Known rows, with every step that occurs
P > G > B > E > J > H: [ 3.255  0.127  0.107  2.085 -2.764 -2.067  0.000  3.493  3.390  1.040
  4.041 -3.349 -0.820 -2.084  1.123  0.545  3.202 -1.693 -0.511]
H > B > G > P > E: [ 2.350 -0.338  1.857  2.470  3.864 -0.110  1.103  2.621 -1.363  2.648
  1.411 -1.099  1.955  0.509  2.359  1.271  2.499 -7.207 -1.816]
H > P > G > B > E: [ 1.099 -0.429  0.513  2.988 -2.937 -0.483 -0.655  2.208 -1.238  2.795
  5.853 -2.214 -0.484  0.448  2.357 -0.158  1.539 -1.162 -0.660]
E > P > G > B: [ 0.924 -0.307  0.198  3.484 -0.712  0.953  0.227  2.518  1.570  1.343
  2.238 -3.205  0.237  2.014  0.411 -0.098  2.450  3.159  0.652]
J > G > P: [ 0.703 -1.494  0.836  4.112 -0.065  0.274 -1.216  2.421 -0.286  0.042
 -0.332  0.712  0.801 -0.523  0.291  0.430  0.483 -1.519  0.715]
P > E > J > H > B > G: [ 3.717 -0.270  1.830  0.855  0.873 -1.216  0.653  2.917  1.012 -0.799
  0.735 -1.625  1.410 -2.077  1.813  1.112  4.651 -5.460 -3.381]
B > E > J > G > P: [ 2.623 -1.319  1.626  3.458 -0.220 -1.783  0.207  2.875  1.147 -0.170
  1.160 -0.483  1.012 -2.203  0.152  0.802  0.306 -3.537 -1.195]
H > B > G > P > E > J: [ 3.443 -0.653  1.946  1.940  4.588 -0.424  2.421  2.304 -0.029  0.857
  2.369 -2.195  2.934 -1.208  2.279  0.552  3.272 -8.648 -2.518]
N > B > H: [ 1.071 -0.350  1.624  2.171 -2.365  0.645 -1.528 -1.934 -0.351  2.239
  0.377 -0.040 -0.131  0.590 -2.494  0.290  0.361 -0.282 -1.136]
N > B > E > P > G: [ 2.284  0.369  2.040  2.998 -1.551 -0.142 -0.256  0.709  1.089  2.830
  4.111 -1.310  0.151  1.801 -0.935  0.596 -0.847  1.221 -0.816]
P > G > B > E: [ 1.524  0.277  0.558  2.405 -1.897 -1.319  0.380  3.082  0.708  3.112
  4.122 -2.841 -1.459  0.707  1.360  0.568 -0.099 -1.081  0.126]
N > B > G > P: [ 1.825 -0.306  2.503  3.056  1.557  0.852 -1.611 -1.105 -0.213  1.936
  2.032  0.259  3.208 -0.239 -0.930 -0.092 -0.305 -5.448  0.059]
P > E > J > G > B: [ 2.606 -1.244  1.949  2.551  0.002 -1.158  1.121  3.680  1.149 -1.235
 -0.406 -3.666  0.664  0.367  0.069  0.328  1.114 -2.951 -0.943]
N > B: [ 0.991 -0.324  1.916  2.393 -1.442  0.191 -0.875 -1.040 -0.333  1.136
  2.204  0.251  0.690  0.565 -2.041 -0.435 -0.943 -1.835  0.179]
B > E: [ 1.248 -0.369  0.999  2.224 -2.164 -2.154  0.333  2.126  0.101  1.729
  1.778  0.287 -0.390  0.233 -0.733  0.913 -0.798 -0.267 -1.526]
B > E > P: [ 1.443 -0.558  1.238  3.072 -1.887 -1.680  0.251  2.304  0.884  1.496
  0.013 -0.097  0.456  1.270 -1.906  1.208  0.609  3.265 -2.057]
E > P: [ 0.614 -0.993  0.711  3.223 -0.997  0.098  0.194  1.604  0.688 -0.032
 -0.302 -0.135  1.151  1.452 -1.665  0.180  1.853  3.799 -0.964]
P > E > J > H > B: [ 3.248 -0.509  0.800  1.401 -0.066 -1.657  1.203  3.046  0.979 -0.419
  1.400 -1.547 -0.017 -1.658  0.980  0.726  5.026 -4.061 -2.402]
B > H > P: [ 0.070 -1.611  0.084  2.782 -3.282  1.009 -1.443 -0.342 -2.094  0.941
  1.321  0.625  0.404 -0.053 -0.020 -0.082  3.399  1.983 -2.391]
E > J > G > B: [ 1.469 -1.335  1.638  2.732 -1.717 -0.435 -0.295  2.137  1.174 -1.836
 -0.757 -2.513  0.122 -1.592 -0.276 -0.309  1.072 -1.357 -0.129]
H > B > E > P > G: [ 1.649  0.193  0.981  2.558 -0.887 -0.431  0.791  3.052 -0.048  2.837
  2.951 -1.402 -1.431  0.574  2.127  1.318  1.813  1.107 -1.818]
J > H > B > E: [ 1.818  0.141  0.955  1.973 -3.405 -2.355 -1.445  2.589  0.112  2.327
  0.239  0.748 -2.039 -1.965  0.560  1.946  2.839 -1.534 -1.874]

Rows
[ 1.198 -0.798  1.052  3.029  1.724  0.349 -0.534  1.364  0.043  1.047
  1.411  0.343  2.889 -0.521  0.542  0.331  0.884 -3.537 -0.361]  B > G > P
[ 2.578 -0.904  0.794  2.802 -4.374 -2.388 -1.683  1.754  1.027  0.224
  2.167 -1.596  0.690 -2.650 -0.366 -0.001  5.256 -1.624 -2.072]  G > B > E > J > H > P
[ 2.321 -0.696  1.268  1.639 -1.604 -2.483  1.600  1.881  1.314  0.005
  2.862 -0.785  0.590 -1.464 -0.700  0.205  0.016 -1.795 -2.241]  B > E > J
[ 1.895 -1.415  1.182  3.947  1.703 -0.460  0.176  3.744 -0.332  0.666
  0.056 -0.509  1.241  1.474  0.532  1.042  0.642 -3.276 -0.267]  J > G > P > E
[ 1.258 -1.481  0.495  2.577 -1.464  0.177  0.074  1.128 -2.153  1.565
  1.630 -0.559  0.868  1.960  0.106  0.496  3.471  0.074 -3.281]  B > H > P > E
[ 0.510 -0.628  0.223  2.583 -2.368  0.067 -0.750  0.772  0.279  2.352
 -1.276 -2.077 -0.797  0.664 -1.336  0.656  2.483  1.098 -0.777]  G > B > H
[ 2.579 -1.118  0.999  1.644  1.004 -1.362  2.948  2.379  1.045 -1.009
  2.866 -2.074  1.651  0.589 -0.270 -0.253  1.121 -2.867 -2.072]  P > E > J
[ 1.139 -0.408  1.459  2.547  2.207  0.661 -0.465  1.232 -1.199  2.006
  0.866  0.181  1.581 -1.529  2.026  0.696  2.413 -5.517 -0.926]  H > B > G > P
[ 1.038 -0.352 -0.274  3.314 -1.587  1.594 -0.326  1.745  1.571  2.528
  0.387 -3.505 -0.560  1.997  0.054  0.682  3.789  4.576 -0.696]  E > P > G > B > H
[ 2.922 -0.497  1.069  2.204  1.274 -0.304 -0.971  1.689  1.300 -0.169
  0.903 -0.401  2.040 -4.349  1.928  0.583  5.683 -6.089 -1.519]  E > J > H > B > G > P
[ 1.911 -1.283 -0.704  2.323 -3.029  0.642 -0.725  1.776  0.678 -1.921
  6.225 -0.639  1.124 -2.660  2.681 -1.292  5.000 -0.360 -1.148]  E > J > H > P > G
[ 3.220 -0.796  3.059  3.440 -0.380 -1.354 -0.917  0.496  0.886  0.820
  1.688 -0.484  1.430 -1.984 -1.300  0.521 -0.959 -5.614 -0.678]  N > B > E > J > G > P
[ 0.774 -0.217 -0.351  2.439 -1.917  1.055 -0.222  1.559  0.636  2.668
  2.015 -3.134 -1.422  0.914  1.109  0.344  2.389  1.141 -0.095]  P > G > B > H
[ 3.167 -0.638  2.107  2.444 -4.340 -1.725 -2.340 -0.784  0.413 -0.016
  4.034  0.372  1.362 -2.663 -1.525 -0.292  2.880 -3.105 -2.409]  N > B > E > J > H > P
[ 1.840  0.165  2.499  2.237 -2.301 -1.674 -0.769 -0.355 -0.135  2.691
  2.506  0.294 -0.049  0.397 -2.221  0.528 -2.046 -2.571 -0.988]  N > B > E
[ 0.436 -1.106  1.090  3.106 -3.191  0.356 -2.254  1.405 -0.063  1.032
 -3.707 -1.686 -1.532  0.149 -0.677  1.207  1.816  1.700 -0.609]  J > G > B > H
[ 2.796 -0.780 -0.032  2.209 -3.822 -1.104 -0.693  2.422  0.918 -0.286
  6.484 -0.672  0.458 -2.677  2.372 -0.318  3.902 -1.201 -2.207]  B > E > J > H > P > G
[ 3.714 -1.079 -0.080  3.039  1.490 -1.734  1.066  3.364  2.503 -0.212
  2.340 -1.341  2.470 -0.925 -0.218  0.422  4.652 -4.441 -1.050]  G > P > E > J > H
[ 1.784 -0.198 -0.071  3.211 -4.516 -1.028 -2.463  2.888  0.053  2.328
  4.618 -1.583 -0.910 -0.722  2.089  0.384  3.964 -0.322 -0.516]  J > H > P > G > B > E
[ 2.804 -0.658  3.608  2.231 -2.609 -1.538 -0.928  0.163  0.796 -0.358
  1.225 -0.531  0.151 -1.659 -1.526  0.355 -2.022 -3.201 -1.594]  N > B > E > J > G
[ 0.874 -0.593 -0.010  3.045 -0.559  1.157  0.756  2.458  1.111  0.321
  3.048 -1.239  0.586  1.726  0.751 -0.118  1.623  3.884 -0.332]  E > P > G
[ 2.122 -1.008  0.133  1.935 -2.275 -1.152 -0.255  1.828  2.315 -2.022
  1.430 -0.080  0.895 -2.545 -0.770 -0.232  3.360 -0.187 -1.103]  E > J > H
[ 1.811 -1.263  0.266  2.924 -2.297 -0.867 -1.121  2.605 -0.922 -0.047
  2.218  0.501  1.195  0.768  0.396  0.223  4.375 -0.693 -1.856]  J > H > P > E
[ 0.263 -1.088 -0.254  2.658 -2.058  1.537 -0.378  1.285 -1.819  0.302
  6.308 -0.182  0.652  0.138  2.953 -1.217  1.597  0.045 -0.559]  H > P > G
[ 0.307 -0.847 -0.112  3.096 -2.135  1.340 -0.726  1.464 -1.372  1.249
  5.390 -2.206  0.236  0.572  2.620 -1.208  2.651 -0.608  0.347]  H > P > G > B
[ 2.089 -0.574  0.453  1.540 -1.866 -0.974 -0.168  1.693  1.114 -1.091
  0.988 -0.392 -0.460 -3.624  0.788  0.145  4.792 -2.226 -1.563]  E > J > H > B
[ 2.298 -1.779  0.611  2.035 -0.859 -0.062  1.478  0.826 -0.909 -0.120
  2.669 -1.705  1.876  0.295  0.123 -0.293  4.152 -1.269 -4.141]  B > H > P > E > J
[ 1.858 -0.986  1.825  2.621 -1.576  0.767 -1.044 -1.437 -2.311  2.472
  2.407 -0.671  1.212  2.254 -1.309  0.064  2.246 -1.833 -2.778]  N > B > H > P > E
